Each row was made from one small tree. The marks that hang from a mark follow it in brackets, in the order of their numbers. Every link used is in the known rows. Write each row's tree.
Known rows:
q_259{q_591{q_136{q_380}}}: [-10.2  -2.6 -12.4   5.5 -14.7 -10.1  16.3  10.8   5.7   5.8  -8.8 -33.8
 -15.1 -10.4 -10.9  20.2   7.8  44.7   6.7 -55.2 -27.6  -2.7  -6.8 -51.2
   1.2]
q_24{q_259}: [ 19.2 -47.8 -17.5   5.6   5.5 -21.4 -19.3  14.6  -9.7 -16.0 -29.3  17.5
  16.6 -27.2 -23.5  -7.1  -2.4  11.0  24.4  12.5  -9.6  -9.6 -43.4 -23.1
   4.3]
q_983{q_380{q_136} q_961}: [ -6.8  14.2 -11.9 -37.2 -19.8   1.0   2.4 -20.5 -47.1  17.9  -5.9 -29.1
  -7.1 -26.7   8.6  -8.9   3.8  18.4  29.6 -29.2   4.2 -35.8  -7.2 -30.2
  25.0]
q_961{q_259{q_591{q_136}} q_983{q_166}}: [ -6.8  13.5   6.2  -4.6  -9.0  -5.4  -1.0 -18.8  56.0 -27.9  10.3 -27.7
  18.7 -12.3 -11.0  -2.2  13.6  39.5 -12.3 -22.7  -9.9  -5.4 -15.4  17.4
 -33.4]
q_259{q_591}: [ -6.3 -24.7 -19.1  10.0 -19.6  -4.3  -6.8   4.8   2.0  -9.3 -19.3 -28.7
   5.3  -5.6   5.5  19.5 -16.7  25.4  19.7 -40.0  -8.1 -21.3 -23.0 -50.6
   2.3]
q_591{q_136{q_380}}: [  2.6  -5.1 -19.7  -8.5  -5.6 -17.6   6.8   8.1 -12.0  16.3 -12.6 -12.1
 -30.5 -23.9 -36.1   6.2  13.0  13.9 -13.0 -37.6 -20.3   8.9 -14.1 -36.6
  -1.4]
q_166{q_259{q_591{q_136}}}: [ 17.1 -33.5  -4.2   7.8  -1.5  -0.7   6.2  26.4  -4.6  -5.9 -14.4 -19.4
  15.8  -7.1  -3.3  21.9  11.3  29.3  24.2 -12.7 -13.0  -5.1  -4.5 -54.2
 -24.5]
q_166{q_259}: [ 22.6 -55.3  -8.9   2.5   2.3  -0.8 -15.9  14.9 -25.8  -6.8 -23.7  14.1
   7.9  -3.7  -8.0  -2.2  -0.2 -19.3  22.1  11.4   5.9  -0.3 -25.7 -38.0
 -12.9]
q_961{q_259 q_983{q_380}}: [ -8.9 -17.3  10.2 -30.4 -23.7  -8.9 -53.9 -22.4  22.3 -17.8  -4.1   6.0
  -4.0 -33.7  -7.0 -42.7   3.7 -18.6  14.5  -4.9   9.5   4.0 -33.0  12.5
 -10.4]
q_983{q_24{q_259} q_166 q_380}: [ -6.1 -14.1 -15.3   1.1  -6.4  17.2  -6.0  11.9   2.9  10.3  47.2   7.5
  11.3   6.7  52.6   1.1  26.7  -7.3  24.8   2.9  15.1  -4.7  -6.3 -22.5
   4.4]
q_259{q_166 q_591{q_136}}: [  7.4  13.5 -25.5   7.5 -24.5 -15.4  26.9  22.0  -0.6  -7.5 -10.1 -50.4
  10.4  30.2 -10.5  41.7 -29.7  71.2  -7.1 -53.2  -5.7   5.1   3.3 -65.2
 -23.9]
q_961{q_259{q_591} q_983{q_380}}: [-18.1 -11.6  16.5 -17.6 -27.2  -4.1 -41.8 -19.2  35.5 -22.6   1.4 -12.4
   3.4 -24.0   5.9 -31.6   4.8  12.7  26.9 -23.6  -2.7  -1.5 -23.7  -1.1
 -10.1]
q_380{q_136{q_591}}: [ 12.4   1.0 -13.5 -13.0 -15.1 -14.5  18.7 -11.1  -0.4  -2.1 -18.2  10.4
  26.3  -2.7 -35.5  42.7 -14.5  34.3  -2.3 -17.9  10.1 -18.4 -32.2 -29.9
  23.9]
q_136{q_591}: [  0.6 -13.9  -9.2   2.6 -25.8 -22.1 -11.9 -11.5  21.6   2.7  -7.4   5.0
   0.4   5.7 -20.1  24.3  -7.9   4.8  -7.9 -23.8  -8.7   6.8 -22.1 -29.6
  14.0]
q_24{q_259{q_166 q_591}}: [ 14.1 -26.7 -15.9  23.3  -1.3 -23.3   8.2  23.4  -3.9 -26.0 -22.7  -4.0
  30.5  23.7 -10.2  10.2 -22.6  56.3  31.0  -7.8 -10.1   1.8 -23.2 -43.8
  -3.6]
q_983{q_166}: [ 11.5 -12.5 -23.8   5.6  -6.9   3.9  -0.3 -10.5  -9.2  -4.5   2.5 -19.3
 -11.2  20.5   8.7   6.8 -13.9  -8.4 -12.4 -24.0   3.4  -7.8 -29.8 -15.3
  -2.8]
q_983{q_166 q_961{q_259}}: [-12.8   0.7  -2.0  -6.3  -9.0  -1.1   8.7 -37.3  -0.5   3.3   7.3 -31.7
   3.3  -2.5   6.3 -19.0  13.6  -8.4 -27.7   0.5 -19.4 -17.1   1.3   7.9
  -9.6]
q_983{q_24 q_166 q_961{q_259}}: [-32.5   0.8 -12.1  -4.1  -6.7  12.0  21.3 -27.0  11.6  19.5  29.6 -13.0
  34.5 -14.7  25.0   2.1  33.5 -14.1 -31.4  17.2   2.2 -29.7  15.5   2.8
 -17.4]
q_259{q_166 q_591{q_136{q_380}}}: [ -2.3  16.2 -17.4  15.3 -18.8 -16.6  37.2  19.1  -5.6  -0.9  -7.1 -37.5
 -10.5  42.1 -15.9  28.3 -16.3  65.4  -4.5 -59.7 -15.2  22.0   5.4 -61.6
 -12.9]
q_983{q_24 q_380}: [-18.4 -26.6 -25.3 -17.3 -29.5  12.2 -28.5  12.0 -11.6  24.9  20.7   0.3
   1.7 -20.5  37.7   6.8   9.5 -27.1  18.4 -16.7  28.0 -12.3  -8.2 -49.3
   5.1]
q_983{q_380}: [  1.5 -24.3 -15.2 -20.6 -31.3   0.0 -40.0  -0.2 -24.3   9.4  -1.6 -17.6
 -30.9  -8.7  18.3 -13.1 -12.6 -20.2  24.1 -33.4   5.8   1.0 -24.3 -45.4
  13.0]

Write each row's tree:
[ -3.3  35.0 -10.4 -26.6 -10.9  14.0  23.8 -31.2 -37.4  14.8  23.5 -41.8
 -14.8  10.5  32.2  -4.7   6.9  19.4  14.7 -34.8   4.5 -29.5   0.4 -11.8
  23.7]
q_983{q_166 q_380{q_136} q_961}
[-18.5   9.8  -4.3  -7.7 -22.7 -17.4  18.8 -14.2   0.6   2.0 -12.8 -47.1
  19.9  -8.1 -11.5   1.9   2.2  42.6 -18.3 -15.7 -27.7 -12.9  17.4 -30.5
 -22.5]
q_983{q_961{q_259{q_166 q_591{q_136}}}}
[  9.7 -29.8   1.8  12.6   2.1  -3.4  13.8  23.8  -7.8  -0.1 -10.9 -10.0
  -0.9   1.0  -6.5  10.9  20.7  25.0  28.2 -18.1 -19.7   8.7  -2.4 -51.7
 -14.1]
q_166{q_259{q_591{q_136{q_380}}}}
[-24.8 -16.1   0.9  -5.7 -20.1 -10.9  -2.1 -24.1   1.9   1.8 -19.1 -32.4
  15.3 -32.0  -1.2 -13.7  10.3  12.9  -2.1  -8.1 -27.6 -28.4   1.2 -18.9
  -3.6]
q_983{q_961{q_259{q_591}}}
[-23.8  -4.8 -25.1  15.6   1.5 -12.3  36.0  10.4  -4.3   8.6   0.7  -2.9
  59.3 -12.4  14.5  16.0  16.0  49.5  19.5   7.7   3.1 -34.5  14.2 -29.9
  -7.4]
q_983{q_24{q_259{q_166 q_591}} q_961}
[-21.6   5.5   1.6   3.6 -12.8   1.9  18.3 -35.3   9.0  -0.6  11.2 -45.0
   9.8   5.4  18.5  -9.3  14.2  15.2 -15.1 -14.2 -29.3 -22.0   8.0  -2.9
  -8.6]
q_983{q_166 q_961{q_259{q_591}}}
[-41.5   5.1  -5.8   6.6 -11.1  14.7  31.7 -23.9  23.1  16.2  33.7 -27.1
  41.3  -7.4  39.6   9.5  33.8   9.7 -19.6   2.7  -7.4 -33.0  23.4  -5.7
 -16.0]
q_983{q_24 q_166 q_961{q_259{q_591}}}
[-21.8  -2.7   4.3 -19.6 -16.7  11.2 -26.6 -22.6  39.8  -6.8  38.7  10.6
  15.0 -14.5  24.9 -22.9  22.4 -21.9  -1.8   2.6  25.1  -2.8 -16.9  23.5
 -20.4]
q_961{q_259 q_983{q_24 q_166 q_380}}
[-11.3 -17.9 -20.8   4.7  10.2  -9.2  -7.6   7.4  29.9 -19.0  -6.8  26.0
  47.9 -41.4  -7.0   1.4  11.4  34.4  36.2   0.2  24.3 -31.4 -35.8   3.6
 -11.8]
q_961{q_983{q_24{q_259{q_591}}}}
[ -8.3  -6.2   4.1   5.7 -25.8 -16.2  12.2   6.4  15.2  -7.0  -8.0 -25.7
   3.6  20.0 -22.8   8.6  -4.0  35.3 -24.6 -22.8 -24.4  28.1   5.1 -44.3
 -20.2]
q_961{q_259{q_166 q_591{q_136{q_380}}}}
[-22.0 -12.8   6.7 -31.3 -32.1  -4.9 -31.0 -27.9 -17.6  15.9   1.6 -31.0
 -16.1 -30.2  17.7 -39.0  15.8 -20.6   8.1  -9.6 -18.5 -10.0   3.0 -20.7
   6.8]
q_983{q_380 q_961{q_259}}
[ -4.9   1.2 -14.7  -6.4   5.4   6.3 -14.8  -3.3  21.0  -8.4  32.5  17.7
  14.9 -11.1  25.4 -15.9  20.8   8.4  33.4  -6.9  30.5 -13.3 -26.5  18.5
  -6.9]
q_961{q_983{q_24{q_259} q_166 q_380}}
[-11.6  25.9  -1.5 -31.0 -26.4  -8.6  10.4 -26.5 -22.7  20.8   6.9 -21.3
  -3.3 -13.1   7.2   4.4   8.8  30.0  24.3 -32.8  -4.9 -23.3   1.1 -26.4
  34.1]
q_983{q_380{q_136{q_591}} q_961}
[-39.8   8.9  -2.1 -17.9 -23.7  21.3   0.1 -27.3   3.3  30.2  55.3 -25.1
   8.6  -7.6  58.6 -15.0  40.3 -23.6  -9.3   2.1   3.5 -15.7  27.8  -7.7
  -4.8]
q_983{q_24 q_166 q_380 q_961{q_259}}
[-27.1  -2.1   2.6   5.4  -8.2   8.6   0.5 -17.5  59.4 -19.3  23.9   1.9
  43.8 -11.6  15.5   0.1  17.7  16.7  -5.4  -2.1  15.9 -17.3 -14.9  20.1
 -28.1]
q_961{q_259{q_591} q_983{q_24 q_166}}
[-11.0 -10.5 -25.3 -27.8 -22.5  17.5  -3.9  11.9 -22.9  22.0  13.5   6.8
  20.3 -23.2  24.0  26.0   4.2   1.6  21.2 -12.3  42.3 -31.1 -14.2 -49.7
  16.3]
q_983{q_24 q_380{q_136}}
[-21.2 -23.9 -26.0  -0.8   8.7 -11.5  13.5   2.1  -9.0  15.6  -5.4  12.6
  50.2 -53.6   3.2  -0.9  32.7  13.6  16.9  25.6   2.4 -43.9  -2.5 -13.7
   0.4]
q_983{q_24{q_259} q_961}
[ -5.0 -24.2  -1.6   7.6 -31.5 -11.6  -4.3  -0.1  11.3 -18.4 -16.6 -20.7
  19.5  23.6  -8.7   5.9 -23.7  20.7 -15.5  -9.3  -9.0  13.1  -8.2 -43.9
 -19.6]
q_961{q_259{q_166 q_591}}
[-21.0   2.0  -6.2  -6.2  -3.2  31.7  14.5  -7.8 -20.4  31.3  53.5 -14.2
   5.4  11.7  69.3  -8.0  39.4 -16.4  23.2   3.0  13.0 -17.3  28.6 -18.9
  -6.4]
q_983{q_24 q_166{q_259} q_380 q_961}
[-26.4   7.0  10.7 -28.6 -37.3  -4.9 -12.2 -19.4  -1.9  17.6   9.2 -57.0
  -9.3 -32.9  22.1 -20.9  27.2  17.7  11.7 -30.0 -33.7 -13.1  20.7 -36.2
  -1.7]
q_983{q_380 q_961{q_259{q_591{q_136}}}}
[-20.1  -4.0  -3.1   0.1 -22.8 -14.8  11.0 -20.5  -4.7  -2.3 -15.6 -34.4
  20.1   0.5  -4.8 -10.2  -6.4  26.4 -10.6 -11.7 -19.0 -12.8   9.3 -26.7
 -12.5]
q_983{q_961{q_259{q_166 q_591}}}
[-13.7  19.4 -11.2 -14.9 -18.6   9.6   0.1 -29.9 -27.4  19.1  28.1 -46.8
 -34.3  14.3  45.1 -24.0   8.6  -5.7  11.6 -37.4 -10.0 -13.5   5.8 -12.6
  14.0]
q_983{q_166 q_380 q_961}
[-15.1  -4.4 -23.2  -6.5 -21.6  26.0  -8.2   1.5  -3.0  22.8  48.2 -12.2
  -7.4  16.8  59.5  11.5   9.6 -22.9   7.2 -21.8  27.2  -7.0  -0.2 -30.4
   1.3]
q_983{q_24 q_166 q_380}
[ -2.6  -3.5  -8.5  -7.0   3.5  19.6 -11.1  -3.9  11.1  -3.5  36.3  16.9
   7.5   3.9  36.8 -11.5  20.2 -10.5  33.6  -6.7  40.2  -6.9 -17.7  10.3
 -17.7]
q_961{q_983{q_24 q_166{q_259} q_380}}
[  3.0  -9.9  -4.2 -11.3 -14.4 -20.2 -20.1 -16.2  20.6 -30.8 -21.8  10.6
  19.2   1.0 -37.9 -22.3 -21.5   7.8 -13.3   2.2  18.2  11.0 -33.5  13.1
 -30.4]
q_961{q_259{q_166} q_983}
[ -4.2 -23.0 -26.0  -3.3  13.6 -12.3 -14.3   5.7  21.3 -14.8  -9.6  36.7
  40.7 -47.4 -16.2  -6.7  12.7  13.5  26.3  11.5  30.7 -28.5 -44.2  12.8
 -11.8]
q_961{q_983{q_24{q_259}}}
[-11.5  -9.1  -8.7 -10.2 -18.9 -17.9   2.4 -22.4 -16.5   1.4 -20.7 -19.4
  12.9  -6.9 -18.2 -17.4  -5.5   3.1 -21.9   3.5 -10.8  -8.4   0.7 -17.8
 -14.0]
q_983{q_961{q_259{q_166}}}
[-15.9  -8.9 -30.3   6.0   5.4 -14.7  25.7   6.8 -16.1  12.7  -1.9  10.7
  50.5 -21.6   1.4   5.8  15.4  26.1   8.5  21.4  12.0 -28.3   4.4 -20.6
  -9.1]
q_983{q_24{q_259{q_166}} q_961}
[ 14.8 -23.6  -4.8  22.4   3.0  13.9  13.4   4.5  -4.0 -13.0  10.5 -17.8
   4.3  37.4  23.1  12.3  -1.5   8.8  15.8 -14.6  -4.6  -2.3 -13.7 -29.2
 -13.2]
q_983{q_166{q_259{q_591}}}
[-16.3  -6.5 -21.3 -22.3 -12.6   3.6 -31.5  -3.8  11.6   3.2  12.1  12.0
   6.3 -34.5  15.5 -10.5   7.4  -8.1  28.0 -20.0  41.1 -18.8 -28.3  -1.5
  -6.4]
q_961{q_983{q_24 q_380}}
[  0.3   2.5   2.6  -8.2  -5.2  16.5   3.6 -19.8 -34.4  13.9  31.6 -31.1
 -25.8  24.1  49.7 -28.0  22.0 -12.9  30.2 -14.8  -8.4  -2.5  14.3 -14.6
   1.8]
q_983{q_166{q_259} q_380 q_961}
[ -8.1  -0.7 -18.8  13.1  16.1   1.5   8.5  -1.4  36.4 -19.3  17.1  18.3
  41.4 -12.6  10.2   5.2  14.9  34.7  26.3  -4.5  23.3 -27.5 -30.0  19.8
 -14.9]
q_961{q_983{q_24{q_259{q_591}} q_166}}
[ 13.9   5.8  -8.1   3.4  12.7   1.8   8.9  -4.5  22.2 -23.0   6.0 -12.0
   9.9   3.2  -5.0   2.3   9.8  38.1  18.7 -26.0   8.8  -9.0 -23.1  10.3
 -28.4]
q_961{q_983{q_166{q_259{q_591{q_136}}}}}
[ -5.6  21.6 -19.6 -22.5  -0.9  18.8   4.9 -11.3   8.9  -2.8  30.4   9.2
  17.0  -6.9  19.9   7.5   8.8  16.5  23.1 -22.8  51.0 -27.1 -27.6  11.3
   0.8]
q_961{q_983{q_24 q_166 q_380{q_136}}}
[ 14.1 -25.0 -12.3  10.5   1.3 -22.7   3.1  25.6  10.3 -14.6 -19.2 -16.2
  26.6 -30.0 -17.5  16.5   9.2  58.9  28.5 -13.0 -28.9 -13.7 -20.8 -39.6
  -5.3]
q_24{q_259{q_591{q_136}}}
[  5.8   1.5   2.1  -2.8  -0.8  11.7 -12.8  -9.2  10.0 -19.1  21.4  -8.7
 -11.8  21.2  29.7 -18.5   6.1  12.6  46.3 -31.1  15.1   1.5 -23.6   4.3
  -9.6]
q_961{q_983{q_166{q_259{q_591}} q_380}}
[-11.7   4.0  12.1 -11.1 -32.0  -8.7 -25.5 -11.8  27.5 -28.0   2.5 -14.1
   6.0  17.5   4.3 -24.6 -15.4  28.0  17.7 -26.8   6.6  17.0 -14.8  -6.5
 -19.4]
q_961{q_259{q_166 q_591} q_983{q_380}}
[ -3.8 -20.4  -8.3   0.0  -7.9  32.9  -3.0  13.1 -10.9  18.5  51.1   4.4
   4.1  26.8  63.1   5.8  23.4 -31.2  21.6   1.4  26.1   4.0   6.2 -33.5
 -10.3]
q_983{q_24 q_166{q_259} q_380}
[-42.7 -12.8  -3.1 -28.4 -30.8   8.4 -19.2 -15.7  -3.9  34.2  23.6 -12.0
  15.9 -43.4  38.2 -20.9  35.8 -27.4   4.3   7.3   2.6 -21.8  19.2 -24.7
  -0.5]
q_983{q_24 q_380 q_961{q_259}}
